Each row was made from one walk, in order. Every step used is in the known rows, and no mark comes twice. Write each row's walk.
In the rows, 128 means zero.
Known rows
F, V, C, X, N, U: [132 140 221 133 181 174 141 137 136 143  92 132 123 155 122 116 127 118
  90 149 142 136 183 130 146 143 156 142 136 123]
N, U, W: [129 131 164 136 128 121 127 131 130 150  86 128 109 118 126 134 125 125
 114 127 127 124 135 132 150 134 137 138 122 144]
X, A, V: [127 139 207 126 149 129 114 138 137 146 135 126 130 158 127 129 124 127
 124 115 135 140 150 171 113 105 123 131 122 119]
C, U: [121 125 194 129 140 161 116 141 116 136 115 134 122 146 122 122 134 131
 117 126 140 123 137 139 134 145 124 122 132 135]
N, U: [123 135 175 130 127 135 123 138 124 141 122 137 102 138 124 129 131 126
 116 125 140 122 144 148 139 142 130 137 131 135]
X, W, U, N: [120 131 226 130 137 123 129 133 138 129  49 130 127 104 115 122 128 121
 112 139 118  96 113 108 154 128 134 153 130 133]
F, V, C: [129 139  95 127 168 125 142 125 137 123 145 134 133 140 125 118 133 126
 106 132 136 144 159 119 129 129 144 121 135 114]
X, W, U, C, V, A: [116 130 173 134 150 118 117 142 141 128  22 122 127 145 116 120 118 121
 109 132 118 124 122 135 139 119 132 124 122 130]
N, U, C, X: [134 136 189 131 140 155 121 137 123 143  64 129 108 144 123 125 120 136
  98 150 149 112 172 143 146 145 129 122 133 133]
U, C: [134 126 122 128 123 120 122 130 136 116  76 123 129 130 124 122 123 138
 119 140 133 124 144 127 135 123 127 115 138 131]
A, V: [136 139 155 119 142 138 127 136 131 128 148 139 119 156 132 121 127 124
 121 124 125 128 148 157 117 134 128 144 128 121]
F, V, A, X, N: [123 129 136 131 161 171 149 144 131 136 100 107 144 131 125 123 126 115
 128 129  91 148 165 170 112  89 153 156 118 121]
V, C, X: [134 133 128 129 170 143 138 125 121 143 129 128 138 135 133 131 126 130
 112 151 149 133 154 109 137 137 130 113 132 117]
F, V: [128 137 114 125 144 140 139 126 130 122 136 136 129 138 125 117 132 123
 114 118 122 130 145 136 125 129 142 137 122 120]
X, N, U: [131 126 232 134 126 150 124 143 141 135  85 125 114 138 120 124 124 121
 120 134 128 124 140 144 141 135 137 151 138 142]
X, C: [116 119 154 131 122 114 117 130 139 132 138 128 130 128 126 126 127 140
 123 140 122 118 122 145 128 122 120 108 139 125]
W, U: [121 136 193 132 138 120 118 136 126 126 112 135 109 128 123 122 133 129
 128 131 133  94 119 128 134 147 127 135 134 126]
X, A, U, C, V: [116 135 174 130 156 134 106 143 155 141  50 121 129 168 118 132 118 140
 117 124 127 130 134 187 133 123 118 129 134 122]
X, W, U, C, V: [120 136 187 128 149 124 115 140 145 114  33 136 114 140 118 107 122 131
 100 142 124  94 117 130 146 145 129 132 130 128]
C, V, A, U: [114 129 116 131 158 150 128 140 137 144  95 124 131 168 125 143 124 112
 129 110 107 149 130 185 121 130 127 147 122 124]
F, V, C, X, N: [137 136 165 129 183 167 146 129 139 128  98 123 150 144 126 115 124 122
 101 152 132 143 167 110 136 130 152 131 135 116]
U, C, V: [125 141  98 127 138 140 120 127 145 120  67 132 123 159 127 119 119 133
 110 135 127 136 132 134 133 136 130 125 135 123]
N, U, C, X, A: [124 136 241 137 146 147 108 139 129 164  52 114 119 142 117 133 117 141
 103 139 156 124 173 153 142 118 128 112 126 132]
W, U, C, V: [118 147 162 131 150 132 108 135 144 122  56 137 106 160 121 114 124 131
 109 140 131 100 128 132 139 156 128 130 141 120]
N, U, C, V, A, X: [111 141 110 132 157 170 125 147 131 157  63 122 104 165 124 132 120 126
 111 131 120 141 176 195 125 118 137 142 124 123]
A, X, W: [123 124 138 122 144 144 144 143 121 133 123 124 132 103 129 122 127 135
 122 138 109 108 135 155 129 111 131 144 113 126]
A, V, F: [143 142 161 116 146 135 135 136 116 139 173 132 126 155 130 132 130 122
 122 125 118 148 155 136 126 139 119 144 136 126]
U, W: [135 124 112 132 129 112 132 121 134 134  90 122 137 107 131 132 122 127
 127 131 116 130 117 115 143 119 135 126 120 135]
N, U, C: [129 132 169 131 124 126 116 140 134 131  71 129 102 141 119 124 125 138
 106 136 144 117 157 145 145 138 129 126 140 139]

Write each row's walk
[119 134 217 132 188 152 130 137 142 171  70 113 151 137 120 149 122 132
 113 145 144 147 163 142 148 117 128 133 137 118] : V, C, X, A, U, N
[125 137 232 131 177 139 137 132 132 146  54 130 141 108 120 124 126 123
  94 162 140 107 140  82 163 137 136 140 133 124] : V, C, X, W, U, N
[128 126 210 129 131  98 118 143 136 113  41 127 119 112 116 111 125 137
 109 145 131  88 122 120 150 135 125 122 134 136] : X, W, U, C
[104 133 134 130 135 139 115 124 147 135 131 140 125 158 129 123 124 133
 114 133 117 126 115 157 122 135 122 117 136 117] : X, C, V
[134 139 201 129 140 157 122 142 144 139  48 122 117 170 116 129 120 125
 100 141 120 152 156 129 156 149 130 150 153 141] : X, N, U, C, V, F
[130 129 206 130 136 163 129 157 139 133  51 116 107 134 121 118 121 137
 113 155 121 106 174 175 141 122 139 153 144 136] : A, X, N, U, C
[110 134 174 135 156 194 132 150 136 162  75 118 114 165 125 133 120 110
 123 129 103 149 157 188 122 115 145 169 122 127] : C, V, A, X, N, U
[127 121 174 134 142 149 119 133 119 142  79 127 130 126 125 126 129 131
 115 129 123 126 127 122 146 137 132 124 123 143] : C, U, W
[138 124 225 134 119 138 116 147 150 123  32 118 111 140 116 119 120 132
 111 146 131 121 153 143 148 132 136 137 150 146] : X, N, U, C
[126 123 192 131 141 110 109 149 145 134  59 112 132 137 116 136 121 148
 124 129 130 123 147 177 136 112 115 119 137 131] : X, A, U, C
[ 98 123 159 134 152 150 123 137 157 159  69 125 140 162 119 144 124 121
 118 127  91 154 130 183 131 117 126 141 141 121] : X, C, V, A, U, N
[120 133 197 133 154 150 119 127 125 160 108 114 146 133 127 138 121 132
 124 132 142 137 143 130 124 108 127 115 114 123] : C, X, A
[124 137 119 124 152 140 120 142 149 122  61 136 116 169 123 125 122 133
 113 131 117 118 136 176 139 150 121 140 141 124] : A, U, C, V
[126 137 199 133 133 161 116 141 157 129  25 129 108 169 119 116 115 124
 102 142 127 133 147 151 147 142 137 148 145 137] : X, N, U, C, V
[133 122 137 129 142 119 133 136 134 136  79 125 129 116 127 137 125 130
 130 127 105 115 118 153 146 135 126 145 127 137] : A, U, W
[122 126 125 128 161 137 138 142 128 133 111 123 135 148 119 133 132 118
 126 103 107 145 153 185 120 118 138 141 121 123] : F, V, A, U
[129 123 190 136 137 159 128 159 138 146  32 102 119 135 118 129 119 128
 121 147 114 133 181 181 132  97 141 142 137 137] : V, A, X, N, U, C
[117 135  84 128 165 160 149 138 117 143 137 116 136 133 127 127 131 120
 126 119 101 143 169 178 105  96 148 145 110 112] : F, V, A, X
[134 124 154 126 172 135 142 130 120 139 109 125 149 116 128 126 122 131
 102 152 144 128 142 104 145 126 130 111 123 124] : V, C, X, W
[123 152 164 127 153 128 118 137 127 132  78 133 114 160 120 126 127 130
 108 144 125 120 135 112 148 162 119 134 149 125] : W, U, C, V, F
[117 141 202 133 141 132 125 132 137 136  70 131 118 122 118 127 131 122
 122 138 124 106 126 111 148 140 135 151 139 126] : W, U, N
[117 140 145 137 153 127 110 139 140 134  41 122 119 160 119 127 121 122
 116 134 125 128 134 140 127 129 131 120 133 121] : W, U, C, V, A
[138 120 186 122 153 141 133 148 129 125  40 123 139 123 121 124 118 142
 105 148 122  96 145 158 149 139 121 126 127 134] : A, U, C, X, W
[119 127 137 130 160 146 143 136 140 144  71 120 146 141 114 139 131 112
 120 109  93 156 158 167 132 112 145 161 127 125] : F, V, A, U, N
[138 126 230 137 142 165 132 135 132 157  37 117 128 121 127 130 116 120
 110 148 120 122 143 121 154 138 146 150 122 145] : C, X, N, U, W
[133 131 133 130 176 157 135 144 127 135  51 117 142 153 118 130 121 129
 108 129 115 135 183 177 128 125 138 129 122 122] : F, V, A, U, C, X
[105 121 235 135 134 161 111 135 140 150  86 134 133 140 116 124 133 137
 108 143 124 125 138 141 142 132 122 121 150 132] : X, C, U, N
[107 147 127 133 167 152 121 145 130 143  56 121 112 155 124 123 122 127
 123 142 112 113 149 175 123 123 133 140 128 113] : W, U, C, V, A, X
[137 131 164 125 156 150 128 141 125 129  59 127 129 143 125 129 121 142
 113 147 128 104 156 163 141 149 120 130 139 129] : A, U, C, X
[137 132 252 135 147 149 118 145 136 122  14 117 127 133 119 116 117 134
 112 168 132  88 145 114 147 143 134 135 145 132] : W, U, C, X, N
[115 113 204 136 136 136 107 135 132 145  89 128 133 126 124 124 130 143
 111 142 120 117 120 141 146 133 124 103 137 139] : X, C, U, W
[142 130 215 138 165 152 137 135 138 155  48 117 131 123 128 132 117 122
  98 162 139 133 158 105 164 134 146 134 134 140] : V, C, X, N, U, W
[124 142 106 123 145 146 136 123 122 143 144 134 133 155 128 137 128 121
 119 124 117 154 127 117 133 145 122 142 133 125] : C, V, F
[125 130  99 132 148 134 137 128 128 132 122 119 143 140 123 128 130 114
 121 110 116 158 150 145 113 104 147 125 114 121] : F, V, A
[122 124 178 132 168 145 119 142 122 136 126 132 127 148 123 124 135 134
 110 138 154 138 152 122 139 144 124 106 142 129] : V, C, U
[135 123 216 136 124 136 129 135 143 140  48 118 120 118 123 129 119 121
 117 137 115 128 134 127 155 127 143 151 131 150] : X, N, U, W
